Every row comes from one small tree of marks. Brackets hold a mark, then the marks that hang from it, in the order of their numbers. Every link used is in the known rows. Which tree was each row made from?
Known rows:
(k_221 k_34 (k_510 k_654) k_658): [ 2.69  3.38 -0.85  0.92  0.07 -1.01 -0.68 -1.60 -1.46 -6.52  0.80  1.94
  0.98 -4.70  0.63 -0.87  5.43 -2.10  2.27 -3.28]
(k_658 (k_221 k_510) k_654): [ 1.09  2.63 -0.94 -0.83  1.04 -1.26  1.24 -1.70 -1.10 -2.39  1.78  3.22
  1.51  0.23 -0.29 -1.58  5.74 -3.01 -1.85 -3.18]
(k_658 (k_221 k_34) (k_654 (k_183 k_285) k_510)): [-4.64  3.34 -0.41 -3.39  0.91 -1.62  2.80 -1.31 -4.48 -0.32  4.24  4.51
  4.20 -3.04 -5.50 -5.72  4.30 -2.59  3.04 -3.15]
(k_654 k_183): [-1.56  3.56 -2.41 -1.64 -2.74 -1.72  0.14 -2.10  1.25 -1.42  2.23  3.97
  2.53 -0.17 -2.35 -2.15  2.23 -0.33 -3.49 -0.50]
(k_658 (k_654 k_183 (k_510 (k_221 k_34)))): [-3.32  4.67 -1.04 -2.34  1.23 -2.79  2.61 -3.12 -3.47 -1.73  3.75  5.67
  3.94 -3.15 -3.07 -2.62  2.14 -2.84  3.82 -2.98]
(k_322 (k_120 k_34)): [-0.07  3.91 -2.85 -1.23 -0.54 -1.35  0.07 -0.80  2.30 -2.40  1.41  2.68
  1.87  4.94  1.19 -0.76  4.68  0.09 -2.42 -3.13]
(k_510 k_654): [ 1.02  4.34 -2.39 -0.55 -0.13 -0.30  0.97 -0.13  1.37 -2.23 -0.44  3.23
  0.92  0.72  0.11 -1.28  1.98 -0.10 -2.40 -1.34]
(k_510 k_221 (k_654 k_658)): [-0.54  5.14 -2.38 -1.36  1.35 -1.51  1.12 -0.21  0.67 -1.77 -0.34  3.75
  1.81  1.52  2.39  0.46 -0.46 -1.19 -0.36 -3.79]
(k_183 k_285 (k_654 (k_658 (k_221 k_34)))): [-2.24  2.62 -0.86 -2.76  0.96 -0.79  0.97  1.93 -2.42 -4.54  1.19  2.29
  3.44  0.76 -2.58 -5.39  3.91 -1.39 -0.81 -6.17]
(k_510 (k_221 k_34 k_658) (k_654 k_183)): [-1.34  4.73 -0.44  0.47 -0.81 -1.86  0.41 -2.24 -2.65 -4.13  2.44  3.63
  2.77 -4.01  1.62 -0.52  0.88 -2.23  3.71 -4.65]
(k_510 (k_654 (k_183 k_285))): [-2.56  4.21 -1.85 -2.71 -2.44 -0.61  1.61 -0.67 -0.46 -0.17  0.96  3.29
  1.65 -0.72 -2.99 -4.05  0.28  0.20 -2.71 -0.45]
(k_654 k_183 k_510 (k_658 (k_221 k_34))): [-4.30  3.71 -2.02 -2.94  1.27 -2.20  0.62 -0.16 -0.60 -2.28  4.18  4.23
  4.40 -2.94 -2.76 -1.94  4.14 -1.63  3.95 -3.67]
(k_183 k_285 (k_654 k_510)): [-1.16  2.92 -2.32 -5.48 -0.07 -1.22  1.21  1.22 -1.62 -1.24 -0.42  3.62
  2.31  0.39 -5.81 -6.31  2.88  0.66 -1.99 -2.51]
(k_221 k_34 k_510 (k_658 k_654)): [ 2.18  2.61 -0.32  0.40  0.08 -2.29  0.03 -3.04 -2.60 -6.42  2.22  2.95
  1.92 -3.55 -1.15 -2.10  7.35 -3.71  1.90 -3.38]
(k_120 k_34): [-0.16  3.77 -2.47  0.00 -0.57 -1.24  0.42 -0.93  1.53 -2.48  1.23  3.10
  3.23  1.46 -0.11 -2.01  2.71 -0.24 -3.95 -2.78]
(k_322 k_120): [ 0.64  3.46 -2.88 -1.91 -0.94 -1.38 -1.03 -1.45  1.91 -1.95  0.62  3.10
  0.92  4.64 -0.38 -0.59  5.35 -0.18 -2.42 -1.88]
(k_654 (k_183 k_285) (k_658 (k_221 k_510))): [-3.56  2.41 -1.66 -3.64 -1.62 -1.85 -0.18 -0.94 -0.99 -0.52  2.75  2.60
  2.85 -1.26 -2.77 -3.21  3.33 -1.76 -2.12 -2.92]
(k_183 k_285 k_654): [-0.39  2.71 -1.79 -3.46 -1.53 -0.75  0.87  0.65 -1.01 -2.59 -0.58  2.84
  1.97  1.96 -4.03 -5.98  2.38  0.29 -5.11 -2.74]
(k_658 (k_221 k_34 k_510) k_654): [ 0.89  2.74 -0.23  0.58  1.72 -0.97  0.98 -2.18 -2.60 -4.73  2.62  2.94
  2.28 -1.92 -0.79 -2.13  6.86 -3.84  0.38 -4.02]
(k_658 k_221): [-0.01  2.86 -1.78 -0.14  0.15 -0.73 -0.50 -0.79  0.46 -1.23  1.20  3.20
  2.76  1.55 -0.14 -1.44  3.88 -1.24 -3.00 -3.63]
(k_510 (k_221 k_658)): [ 0.61  3.30 -1.44  0.01 -0.60 -2.57 -1.53 -2.72 -1.44 -2.01  0.70  3.59
  3.11 -0.01  1.41 -0.29  2.05 -2.13 -0.57 -4.89]

Write each row's tree:
[-3.21  3.59  0.49 -1.17 -1.23 -3.06  1.32 -3.87 -5.74 -2.36  3.59  4.14
  4.17 -3.05 -2.17 -4.18  2.11 -3.83  2.46 -4.69]
(k_510 (k_221 k_34 (k_658 (k_654 (k_183 k_285)))))
[-5.41  4.09 -2.57 -5.68 -0.34 -3.27  0.71 -1.50 -1.95  2.03  2.12  4.75
  4.23 -1.13 -3.92 -3.40 -0.11 -1.07  0.89 -2.84]
(k_654 (k_183 k_285) (k_510 k_221) k_658)
[-4.27  4.74 -2.24 -3.04  0.93 -3.11  0.55 -1.93 -1.48 -1.95  3.35  4.94
  4.57 -3.23 -2.37 -1.41  1.55 -1.93  3.87 -3.69]
(k_654 k_183 (k_510 (k_221 k_34)) k_658)
[-0.29  3.30 -0.37  0.70  1.87 -0.96  1.72 -1.42 -2.08 -3.73  2.67  3.69
  3.13  0.04 -0.72 -2.48  5.41 -3.18  0.29 -4.27]
(k_658 (k_221 k_34) k_654)
[-3.42  4.94 -0.68 -0.89 -1.04 -0.93  1.35 -2.24 -3.73 -1.50  1.76  3.43
  3.14 -2.79 -1.41 -3.65 -0.73 -1.60  0.37 -3.48]
(k_510 (k_221 k_34) (k_654 (k_183 k_285)))
[-4.45  3.92 -2.07 -4.38 -0.90 -2.54  0.44 -2.51 -2.91  2.40  1.99  4.72
  4.07 -1.81 -4.60 -3.99  0.08 -0.91 -0.29 -2.47]
(k_654 (k_183 k_285) (k_510 k_221))
[-4.43  4.14 -0.90 -1.91  0.01 -0.61  1.72  0.68 -1.77 -2.25  2.80  2.77
  3.16 -1.92 -1.42 -3.40  1.78 -1.48  1.59 -3.80]
(k_510 (k_654 (k_183 k_285) (k_658 (k_221 k_34))))
[-4.21  5.01 -1.85 -3.48 -0.96 -1.81  1.76 -0.65 -1.27  0.43  1.11  3.79
  2.50 -0.09 -0.57 -2.37 -2.19 -0.91 -0.78 -2.97]
(k_510 k_221 (k_654 (k_183 k_285) k_658))
[-1.33  3.24 -1.53  0.07  1.49 -1.21 -0.40 -0.25 -0.09 -3.95  2.22  3.02
  3.73  0.01  0.04 -1.32  4.81 -2.23  0.31 -5.00]
(k_654 (k_658 (k_221 k_34)))
[-4.66  4.35 -0.65 -3.53  0.61 -2.71  2.63 -3.20 -5.44 -0.10  3.47  5.19
  4.40 -3.33 -5.04 -5.18  1.69 -2.83  3.06 -3.19]
(k_658 (k_654 (k_183 k_285) (k_510 (k_221 k_34))))
[-4.40  5.14 -1.12 -2.14 -0.38 -1.58  1.56 -1.15 -2.78 -1.87  1.96  3.47
  3.36 -2.24 -0.86 -3.03 -0.99 -1.76  1.45 -3.93]
(k_510 (k_221 k_34) (k_654 (k_183 k_285) k_658))
[-5.71  3.31 -1.62 -4.06  0.68 -2.01  0.70 -0.15 -2.56 -0.54  3.83  3.74
  4.92 -3.04 -4.81 -4.50  3.68 -1.66  3.09 -3.79]
(k_654 (k_183 k_285) k_510 (k_658 (k_221 k_34)))
[-4.02  3.40 -2.47 -4.01 -2.62 -2.29  0.53 -1.05  0.38 -0.28  2.00  3.65
  3.21  0.29 -4.02 -4.04  1.44 -0.43 -3.07 -1.15]
(k_654 (k_183 k_285) k_658)
[-2.36  4.02 -2.28 -4.18 -0.17 -2.51  2.90 -1.56 -0.20 -0.38  3.04  5.57
  2.47 -0.90 -4.34 -3.08  3.13 -1.10  0.83  0.00]
(k_658 (k_654 k_183 k_510))
[-1.55  3.82 -0.63 -1.46 -1.36 -3.47  1.46 -3.30 -2.40 -1.69  3.01  4.86
  2.83 -0.73  0.07 -1.18  1.46 -2.98  1.01 -3.56]
(k_510 (k_221 (k_658 (k_654 k_183))))
[-1.14  4.43 -1.18 -1.41  2.85 -2.43  1.90 -2.70 -3.61 -2.21  2.08  5.13
  3.71 -1.85 -2.10 -2.38  3.35 -3.08  3.22 -4.09]
(k_658 (k_654 (k_510 (k_221 k_34))))
[-0.01  3.37 -0.90 -2.27  1.57 -2.51  0.08 -0.40 -3.82 -5.24  1.03  3.86
  3.44 -2.89 -1.35 -2.80  3.48 -1.79  4.39 -6.61]
(k_183 (k_654 (k_510 (k_221 k_34 k_658))))
[-1.43  3.03 -0.58 -3.38  0.95 -2.36  0.09 -0.43 -5.74 -3.60  0.73  3.40
  3.89 -3.14 -3.25 -5.31  2.84 -1.71  3.58 -6.89]
(k_183 k_285 (k_654 (k_510 (k_221 k_34 k_658))))
[-1.73  3.47 -1.67 -3.90 -0.68 -3.38  2.04 -1.66 -1.10 -1.38  3.33  5.32
  2.54 -2.36 -3.31 -2.54  4.16 -1.65  3.20 -1.27]
(k_221 (k_658 (k_654 k_183 k_510)))
[-4.03  3.56 -2.73 -4.36  0.64 -2.37  0.83  0.37  0.88  0.13  3.26  4.55
  3.61 -0.70 -2.39 -1.45  3.09 -0.80  1.81 -2.67]
(k_654 k_183 k_510 (k_658 k_221))
[-0.74  3.47 -3.26 -5.47  1.23 -2.08  1.53  2.31  1.23 -3.29  0.01  4.19
  2.04  1.27 -3.08 -3.19  3.23  0.52 -0.10 -2.82]
(k_183 (k_654 k_510 k_658))
[-1.07  4.33 -2.53 -2.93 -1.24 -1.58  1.20 -0.30  1.86 -3.20  1.47  3.20
  0.50 -1.92 -0.46 -0.48  1.96 -0.62 -0.62 -0.42]
(k_221 (k_510 (k_654 k_183 k_658)))
